Each row comes from the steps of one walk. Every step used is in the known rows, and no mark comes twice. Write the walk behind each row, first mark first.
Known rows
zolu > moma > kotis > pitus > beson: [ -9   5 -21 -12  -6   5  -2  -9  14 -14  23  -6  -6   7   8   0 -18  -7
  28   7   5 -14   9 -12   2  32  -3  -9  -5   7   4  -6 -34 -21  16  13
  -1  -1   3 -15  -6  14  13]
tepuf > zolu > pitus > kotis > moma > rano: [ -3   6 -13  -4   1  20   8  -7  10 -30   5   1   4  -1  22   9   4 -17
  18  23   6  -2   1 -19  -1  19  -3  -8 -14   7   8   6 -37  -3   7  14
   0  -3   6 -12   2   3  17]
kotis > pitus: [-10 -15  -4  -3   1   6   2  16 -12   8  -5 -11   2   3   7  -3  13  -5
  10 -11  -9  -8  14   7 -10  -1  -7 -18  -3  -5  -1   6   9  -4   6  13
  -8   2   1   1  -9   9  -4]
moma > vipet > pitus > beson > rano: [ 10   2 -16 -20 -27  16 -21   4  12  13  12  14   9  -2  18 -14 -17 -11
  -9 -10  16   4  21   3   3   1 -13  12  26   1  -9   0 -17 -11  29   3
   3 -14 -15 -10   3  18  13]
leduzoz > vipet > pitus > kotis: [  1   3  11 -11 -17  -9 -11   2   1   8   2   7   7 -11   4   0 -15  -5
   1   1 -12   0  29   7   4 -14  -5  -8  31   4  -8  -6   4   5  -4  12
  -6  -8  -6  -2 -10  29  14]
zolu > sezo > moma: [  5  -7  -1  10   7  -3  14   2 -23  -2  -7   7  -6   6 -12   3   3   9
   1   7  -9 -11 -22   1 -11  -5  10  10  -8 -10   9   2  19 -10 -12 -23
  16  12   3   6   7   0 -10]
tepuf > zolu > sezo > moma > vipet > pitus: [  4  -2  -1   7   2  -2  -4   0  -8  -9   6   8 -10 -10  -4   3   0   5
 -33  21   4 -21 -25  12   4 -15   4  31  -1  -7   8  18  26  -8   0   4
   5  10 -20 -14   4  -8 -10]
beson > pitus > vipet > moma > sezo: [ -6  10   8 -17  -5 -13 -13   3  20   1 -10   5  -4  -7  -3  -8 -16  -1
 -22  10  24  15  16  -8  -3  -4   7 -19  13  10  -4 -13 -10  18 -13  -4
   6  10 -14  -3   0 -18  -8]
pitus > zolu: [  6  -5   1  18   9   5  16   6 -11  16  -9  -7   9  13   1   2  14   1
   4 -23   2   9 -10   9  -5 -13   1  -1  -8  -8   1   7  18   9   3   7
   5   6  19  17   9 -10 -10]
vipet > pitus: [  4  -1  -2   4  -3   5  -3   5  -9  20  -1   2   2   2   0  -9   3   5
 -10  -4 -16 -11  14  12  -5  -9  -7  -4   7  -7  -4   6  20  -7  -9  11
  -9  -1   1   9 -10   8  -3]
tepuf > zolu > sezo > moma > kotis > pitus > vipet: [-16   6  -8 -11   8 -15  -5   1   5 -29   7  -7  -8   1   7   8  -8  -3
 -18  22  13 -29 -10   5  -1   5   8  19  -1   7  17   1  -3  -7   2  10
   2  12 -17 -26   1 -13  -2]
pitus > vipet > moma > sezo: [  1  10  17  -5  -6 -18  -3  -6   7   3   2   8   0  -3  -2  -7 -15  15
 -12  -4   6  10   9  -5  -1 -11   9  -8   8   4  -2 -13  -6  20 -19 -20
   1  -5  -4   7  -5 -22  -3]
leduzoz > vipet > moma: [  8  -2  24   0  -1 -13  -3  -4 -13  12  -9   5  -2  -9  -9  -1  -2  11
   4  -4 -23  19   7   0  -1  -5   1 -10  16 -13  -6  -7   7   9  -9 -17
  -4   1   0  14 -17   3   8]
pitus > beson > rano: [ 15   0 -16  -6 -18  20   2  -3  -4   8   3   6   9  15  12 -11  -5  -5
  16 -15   9   8   6  -1 -12   5  -5  -1   9  -1   1  -4  -9  -7  18  -7
   9  -8  11   5   3  13  16]
kotis > moma: [  3 -14   5   2   5   0   7  -5 -13   1  -6  -4   2   5  -4   5  16   7
  24 -18  -8   5   0 -11  -6   2   4  -9  -4  -6  -5   0 -12  -5  -6 -21
  -1  -9  15  19  -1  -9  -3]
sezo > zolu > pitus > kotis > moma > rano: [  0   4 -14  -9   0   9   6  -9  17 -23  -3  -2   9   1  14  15   0 -21
  24  23   3  -6  -3 -28   3  20  -2  -8  -4   8   0   6 -44   2   2  11
  11  -9  -1 -14   9  21  15]
zolu > sezo > moma > rano: [  3  -1 -21   7   6   1   5  11 -13 -11  -1  14   2   8  -8   2  -3   7
  -1  13   1 -17 -14  -4 -12   6   6   8 -15  -8   6   5  -3 -15  -4 -21
  11   5  -3  -1   1   7   4]
zolu > sufe: [  6   1  10  24   6  -5  12  12 -33   9  -3  -1   2   2 -18   2  16   3
   6  -7   2  -6   0   7  -6 -14   8  -1 -15  -8   8  -3  34 -22  -9  -3
  -1   6  22  13   0   0 -13]
sezo > zolu > tepuf: [ 11  -9  11  26   2  21  12   1 -23  20 -28 -12  -2  11 -14  -1  26   4
   0  -4 -10  -7 -29  13  -9 -15  -1   8 -16   4   3   4  42  13  -6  -5
   1 -11  11  10   8  -6   5]
zolu > pitus > kotis: [ -1   1   7  -2  -7  13  11   3  -9   2   1   3   3  -1  20  -3  -3 -18
  20  10  -8   6  11  -3  -5   4  -8  -8   2   0   4  -6   4  -5  -2  14
   5   8  10  -2   5  14   6]
pitus > zolu > tepuf: [  6  -6   8  26   7  26  18  10 -16  27 -22 -11   3  15  -3  -3  22   0
  -3 -17  -3   6 -22  14  -9 -15  -1   0 -22   0   3  -4  33  20   6  -3
   8  -6  18  21  14 -21  -3]
kotis > pitus > vipet > moma > rano: [-12   8  -1 -25  -1 -10 -27   9  11   3  -5   2   7  -9   9  -6 -13   1
  -4  -3   1  -4  28  -6  -2  14  -6 -23  13   0  -7 -10 -39   7   9   1
  -2  -6 -23  -9 -15 -10  16]
kotis > moma > vipet > pitus > beson > rano: [  7  -2 -18 -30 -22  11 -20  -7  23   0  10  11   8  -3  16  -3 -14  -8
   3  -9  14   6  17 -15   8  11  -6   5  27   3 -12  -1 -49  -9  28 -12
  10 -24 -14  -9   6  10   9]
beson > pitus > vipet > moma: [ -2   8  19 -19   0 -13 -22   1   5  13 -23   0  -2 -12  -3  -7  -8  -5
 -11   0   8  20  17  -4  -6   3   2 -16  25   2  -6 -15  -8   7  -3  -1
  10  16 -12   3   0 -24   0]
vipet > moma: [  4   0  11   3   3   2   4  -8  -7  12  -7   0  -1  -1  -9  -5   2  16
   2  -9 -20  16  -3   0  -4   1  -2 -12   0 -10   1  -7  11   3  -9 -15
  -7   6   4  19  -8 -13  -2]
leduzoz > vipet > pitus > zolu: [  8   1   5   7   1  -9  -1  10  -3  23  -8   1   7  -1   2   1  -2  -7
 -16  -4  -9  -2   9  13   4 -19   0  -2  16  -9  -9  11  16  13  -2  24
   6  -3  -2   3  -4  15  -2]
pitus > kotis > moma > zolu: [ -1  -3  -6  -6   0   1  10 -15   8 -15  14  -8   6   1  -1   4  12  -1
  25 -24  11  16  -1  -8   7  -2   6  -7  -8  14  -1   0 -20  10   5   1
  -6 -13  12   8  11   5  -9]
leduzoz > vipet > pitus: [  7  -2  11   2  -8 -10 -11  10 -14  20  -5   8   1  -8   0  -6  -2  -1
  -9   0 -19  -7  21  12  -1 -14  -3  -2  21 -10 -11   6  19  -1 -10  10
  -6  -7  -4   2 -17  22   9]
moma > kotis > pitus: [-20  -7 -16  -8   1   4  -1  15   9  -9   7 -13   5   8   9  -2   2  -7
   6  -6  -3  -9  23   5  -4   9 -15  -5  -5   1   0  -2  -3 -17   7  13
 -26   1   2  -3 -11  12   0]
zolu > pitus > beson: [ 15   6  -2   4 -14  13  13   2 -22   9   5   6  -3   8  23 -11  -7 -16
  14  10  -7  -3   6  -5  -9  11  -4   0  -2 -11   4   2  -3 -19   6  18
  16   2   7  -3   2  14   9]
tepuf > zolu > sezo > moma: [  8  -5  -2  20  10   2  18  -7 -25 -14  -4   1 -12   7 -10   6  13  10
 -10  16  -3 -16 -41   8 -11  -8  13  17 -17  -8  18  14  35  -4 -11  -7
  10  17   5   1   4 -12 -10]
sezo > moma: [  6  -8   0   4   6   3   8   8 -17   3  -8   0   2   5  -6   1   9  19
  13  -5  -9   2 -10   2  -9   4  -3  -4  -1  -7  -1   4  13  -7 -12 -22
   7   9   2  19   5  -5  -3]
beson > pitus > kotis: [ -8  -5  -4 -13  -6   8  -3   9   7  -2 -10  -5   7  -2   4   0  -1 -16
  11  -5  15  13  17   0  -8  -2  -6 -16  11  12  -1 -11   4  -3   6  13
   1  16   5   0   9   8   3]
zolu > sezo > moma > vipet > pitus: [  0  -5  -1  -3  -1  -8  -8   8  -6   1   3  15  -6 -10  -5   0  -8   4
 -23  12  -2 -17  -9   6   5  -9   2  24   9  -8  -1   6  10 -12   0 -13
   9   5 -21  -8   6   1 -12]
vipet > moma > zolu > sufe: [  9  15   4  21  14  -9  10  -5 -15   5   9  -5  -5  -5 -28  -5  13  10
 -12  -5   5  11 -12   5   8 -10  11  -4 -23  -2  11   0  31  -4  -7   7
  -6   8  10  10   0  -5 -27]
leduzoz > vipet: [  8 -11  19   9  -5 -10  -1  11 -25  14  -9   5   4  -2  -3  -2  10   0
  11 -14 -13   7  11   9  -7 -13   1   0  11 -12 -10   2  15  -2  -6  -8
  -2  -5  11   8 -10  14  12]

Write each row's walk
[  1  -4   1   5   0  -1  -6  13   5  20   1   0   9  -4   7  -1   1  -5
 -22 -20   6   4   5  14   9 -17  -7  14   9  -6 -10  10   9   4  13  15
  -1   0  -5   4   8  -5 -11] | moma > vipet > pitus > zolu
[ -3  -3  11 -20 -12 -14 -10 -11  12  -6   0   3   5 -12   3  11 -12  -4
  13   2 -11   2  26 -11   8  -3   2 -14  32   6 -10  -8 -27   8  -5  -2
   1 -19  -6   1  -8  22   9] | leduzoz > vipet > pitus > kotis > moma
[  6   2   7  21   0  15  17 -10   6   4 -17  -7 -11   9 -21  -1   6  18
 -22  17  -7   1 -34   0  -1 -14   5  -2 -23  11   9  -2  32  35 -18 -17
  -3 -12  -1   9   3 -12  -8] | vipet > moma > sezo > zolu > tepuf
[  8  14  15   2   3 -22  -4 -16 -10   9   7   6  -9  -5 -11 -11  -4   0
 -22 -11   7   5 -12   6   6 -17  19  16  -3   0   7  -4   5  16  -4   1
   4   2  -4  -7   1 -18 -15] | pitus > vipet > moma > zolu > sezo
[  1  -3   2   6   3  18  -5  18   6  21 -18  -1   0  -2  -2   0   6  10
 -26   1   2   0 -20  13   7  -7  -9  13  -1   5  -5   0  18  17  10 -10
  16  -5 -20   9  23 -22  -9] | sezo > moma > vipet > pitus > zolu > tepuf
[-20   1   0 -19  -3 -13 -17  14   9  -3   5  -9   7   1  16  -4  -6  -9
   4 -12   7  -9  34   5  -1   5  -8   1  13   7  -4 -12 -19 -12   8  10
 -15  -3  -7 -11  -7  -4   7] | moma > kotis > pitus > vipet
[ -1 -19  15  -3  -1  -6  -6   2  -7  -1  -3   0   5  -7   0   7  15   2
  19 -27   3  14   4  -9   3  -1   0   7   3  -6 -14   1 -24  -7   8 -29
  -3 -14   6  11   4 -15  -2] | kotis > moma > vipet
[ 10  11  16  21   4 -29  13  -3  -4  -9  -3   2  -5  -7 -31  15  -2  11
 -19  27   5  -1 -17  -6   9 -22  21  -3  -6  -1   7   4  30  14 -24  -5
   6  -2   2  -4  -8  15 -14] | leduzoz > vipet > moma > sezo > zolu > sufe
[ -9   4 -33  -7  -1   3  13  -6   7 -41  23 -10 -11  12   7   6 -15  -3
  -8  31  13 -30 -19   0  -2  15   3  18 -12   3  25   8  -6 -19  15  18
   4  10 -13 -24   1   8  -2] | tepuf > zolu > sezo > moma > kotis > pitus > beson
[ 16  10 -12  -7 -15  21 -18 -20  16  -1  16  13  -6  -7  10  -5 -13  -6
  -6  10  19  -3 -10  -1   9  12  -2  14   9   6   0   9 -14  -3  24  14
  12  -3  -6 -24   3   3  19] | tepuf > zolu > moma > vipet > pitus > beson > rano
[-22   1 -11 -17   4   1  -2   0  23 -10   6 -12  -1   1   2  -3  -9   4
  -2   4 -13   4  17  -2   3  17 -14 -15  -1   0   3 -11 -10  -7   4   4
 -25   7  -9   0 -16   0  -2] | vipet > moma > kotis > pitus
[  6   3   0  12   3  -6  16 -13  11  -7  -2  -4  -5   6 -16   3  -1  17
 -14  11  -2   3 -22  -5   2 -11   7  -5  -9   2   4   9  18  23 -21  -7
  -4   0  -1   7  -3   1 -12] | vipet > moma > sezo > zolu
[ -4  -6  -1  -1   6 -10   1  -5  10   3   2   4   1  -3   0  12  -2 -13
 -20  -4   9  -7 -13  -6  12 -16  11  20   1  -6  -3   9 -18   5  14   0
  12  -8  -4  -7  11  -8 -23] | kotis > moma > vipet > pitus > zolu > sezo
[ -5  -1 -12   0   7   0   4   6   3 -13   6  -1   4  10  -4   2  -1  17
   9  -1  -3   2   0   0  -3  14  -9   7  -4  -1   2  -5   1 -20 -10 -21
  -8   8   3  14   3  -3   1] | sezo > moma > kotis
[  3  -4 -19   1   6   6  -3  18  -7  -5  -5   8   9   7  -2  -1   4  16
  11   0  -1  -4  -1  -3 -11  14  -6  -7  -8  -6  -5   6 -10 -13  -4 -20
   4   3  -4  12   0   3  13] | sezo > moma > rano
[  8  -8  19  19   6   4  -4  -9 -14  -2   3   2  -9 -11  -4   6  18   4
  10  -8   7   5 -23   5   4  -1   4  16 -15  -2  -2  12  12  -3   5  -4
  -2   9  14  -4   2 -20   8] | tepuf > zolu > moma > vipet
[ -5  -9   6 -11  -2   0   7 -14   4 -11   0  -5   8   1   1  11   4   2
  32 -18  -2  13   7 -16  -1   2   3 -14   6   6   0 -14 -25   3   0 -19
   0 -10  14  12   6  -2   4] | pitus > kotis > moma
[-20  -4 -21  -1  14  23  11  18  19  -7 -12 -20   1  15   2   6   6   2
  -5   9   2  -6 -16   6  -1  15 -13  -5 -20  12   9  -8   7  11  13   0
   2   2  -9   4  16 -14  -8] | sezo > moma > kotis > pitus > zolu > tepuf
[-10   2 -39 -27 -16  18  -5   5  27 -14  18  -5   9  16  22  -8 -15 -17
  12  -2  15  -3  25  -5  -5  23 -16  -4   8   9   4  -8 -29 -18  32  12
 -10  -8  -5 -16  -5  26  15] | moma > kotis > pitus > beson > rano
[  8  -6   5  27   6   4  19  -7 -28  -4  -1  -2  -7   8  -5   2  16  -3
 -11   2  -2 -16 -27  15 -11 -22  13  21 -21  -9  17  14  39  -5  -4   8
  -4   9  19  -2  -5  -7  -6] | tepuf > zolu > sezo
[  6   8  12  -4   5  -7  -2  -4  -9   5   2   1  -3  -5  16  -6  12 -18
   8  -4   7   5   4 -10   5   8   8   4  -4   3  -5   7 -25   5  -4  15
  11  -9   1  -9  10  -8 -10] | kotis > moma > zolu > pitus > vipet
[  1  -7   7  -1 -10  -1 -15  13  -6  17   3   6   5 -10   5  -8   1  -1
 -15 -14  -3  -2  18  12   4 -13 -11  12  13  -6 -14   6  10 -11   5   3
 -12  -6  -8   1  -5   2   0] | moma > vipet > pitus
[  7   4   1   9   8   1   6 -10  -3   7   7  -4  -4   0 -11 -11  10  12
  -7 -17  -5  19 -10   8   3  -5   1  -5 -12  -2   0   4  16  12  -4   5
 -12   2   3  12  -5  -5 -15] | vipet > moma > zolu
[  3  -2   0  18   2   3  15  -6  -3  -2   8   9  -8   5 -10  -1   0   9
  14   5   4  -3 -12  -7  -4   0  12 -10 -23   4   0   3   5   5 -20 -14
   4   0  19   4  -1  -1  -5] | zolu > moma > sezo
[  6   3   4  -3  -3  -9 -15   5  -3   2  -7  11   7  -8  -5  -3  -8   8
   0   1 -14  13  14  -5  -2   5  -3 -12   8 -12 -10  -6 -16   4  -2 -17
  -6  -7  -7   6 -21  11  23] | leduzoz > vipet > moma > rano
[  1  -1  11   3  -2   0 -18  -3  -1  16   6  12  -5 -15  -4  -2  -3   1
   1  -1  -6  -3   4   1  10   3  -2   6   4  -2 -13   4  -2  -8   0  -1
   0   0  -3  -5  -2  -1   4] | zolu > moma > vipet > pitus
[-17   3  -4 -13  10 -13  -2   4  29  -8   1 -13   3  -2   4   9 -13  -5
 -10   3  -7  13  11  -1  11  10  -6 -12   9  -2   0  -8 -15  15  11  14
  -9   6 -11  -4 -11   8  -3] | leduzoz > vipet > moma > kotis > pitus > zolu
[  1  -7   0  -9  -4  -3 -17  14   0   7   0   9   1 -12   1  -1  -2  14
 -13  -1  -3  -3   5   6   5  -1 -11   9  17  -4 -11   7   4  -9  -1 -11
   3   3 -22   4   4  -1  -5] | sezo > moma > vipet > pitus
[  7   0  -4  20   0   6  25   4  -4  -3  -1   0  -5  10   7   1   5 -13
  -9  28   1 -12 -17  -3  -3  -7   1   4 -18   0   6  21  23   9 -20  21
   5   3   7 -12   4  21 -10] | moma > sezo > zolu > pitus
[  8  13  22   5   0   5 -11  -7  -9  24 -11  -4  -8  -6 -10 -19   9  10
 -17 -16   0  15 -10  11   3 -10   4   4  -9  12  -1 -15  15  29   0  -8
  -2 -14  -6   9   6 -35  -2] | pitus > vipet > moma > zolu > tepuf
[ -8   7 -16   4  18   7   3  -2  27  -6  -7  -8  -1   7  -6   7  -3 -18
   4   8  22  11  -9  -6   3  20   0  -4 -13   9   0  -2  -8  -4   5  19
   8  26  14  -4  16  -8  -6] | beson > pitus > zolu > moma > kotis
[-11   7   2  -9   7 -17 -16 -12  18  -7   0 -12  -5  -2  -1  10  -5  -9
  13   7   9 -19   0  -8   8  17   4   3   5  14  -3   1 -22   1  -2  17
   3   0  -5 -26   1   1  11] | sezo > zolu > moma > kotis > pitus > vipet
[  7   1   1  28   6   8  19 -13  -4 -14   9   3 -14   6  -7   2   9  11
   2  14   9  -8 -30   1  -3  -3  14  -2 -31   5  10  15  22  10 -20   2
  -1   7  21  -2  -2  -9  -3] | tepuf > zolu > moma > sezo
[-20  -7 -23 -15   7   2   0  16  14 -19   5 -11   1   6   5   4  -2   8
   9   8  -3 -10  10   0  -2  21 -14  -8  -2   3   2  -2  -8 -17   2  -2
 -11   8 -13  -1  -1   8  -2] | sezo > moma > kotis > pitus
[ -2   6  12  -4  -2 -15  -7  -5   8  -7   2   3   2  -5  -7  -1 -13  10
   0   1 -17  19  15  -2   5   5  -5   2  14  -7  -5 -15  -5  -4  -7 -17
 -19  -1  -1   8 -18   5  13] | leduzoz > vipet > moma > kotis
[ -2   7  -7  16  17   4  11 -12  13  -3   6  -4   1  13  -6   7  -1   0
  15  -6   5   7 -15  -3   6  14   1   5 -18   2   3  -2  -6  -2  -1   2
   2  11  24   7  10 -11  -1] | pitus > zolu > moma > kotis
[ -9  -7  12 -14  -3 -11 -14  14 -12  15  -7  -7   4  -4  14  -5   4  -8
   7 -17   1 -10  25   7  -8  -5  -1 -11  15   0  -6  -4  -7   0   6   9
   2  -3  -7  -6  -5  -6   4] | kotis > pitus > vipet
[ -7   7   0  -2   4  -1   0  -9  13  -6   6  -3   1   5  -7  -4  -8  15
  -1  -4 -13  16   8  -1   1  10  -9   1  -2  -4   3 -16  -1 -10  -8 -14
 -23   5   6  13 -10 -11   2] | vipet > moma > kotis
[ -1   5  -2 -11  -7 -18  -1 -17  10 -13  17   7  -4 -11  -5   5 -10 -17
  -7   9   3  -8   5  -5  15 -16  19   6  10  10   0   4 -16  13   1  17
   2 -18  -7 -19  -3  33 -10] | leduzoz > vipet > pitus > kotis > moma > zolu > sezo
[ -3  -2   5 -12  -3   9  14 -10   2 -10  -1  -1   3  -2  17   7   1 -16
  30  10 -10   9   8 -23   0  14  -1 -14   2   4   3  -9 -28  -2  -2  -1
   9  -1  10   0   9   6   2] | zolu > pitus > kotis > moma
[  0   4  10   0  -6   5 -15 -17  14  -8  14   5  -6 -20   1   7  -7  -1
  -3   7   9  -2  -6   3  15  -1  -1  10   6  12   0   2   1   3   6  17
  -3   5  -3 -15   3  -6  11] | tepuf > zolu > moma > vipet > pitus > kotis
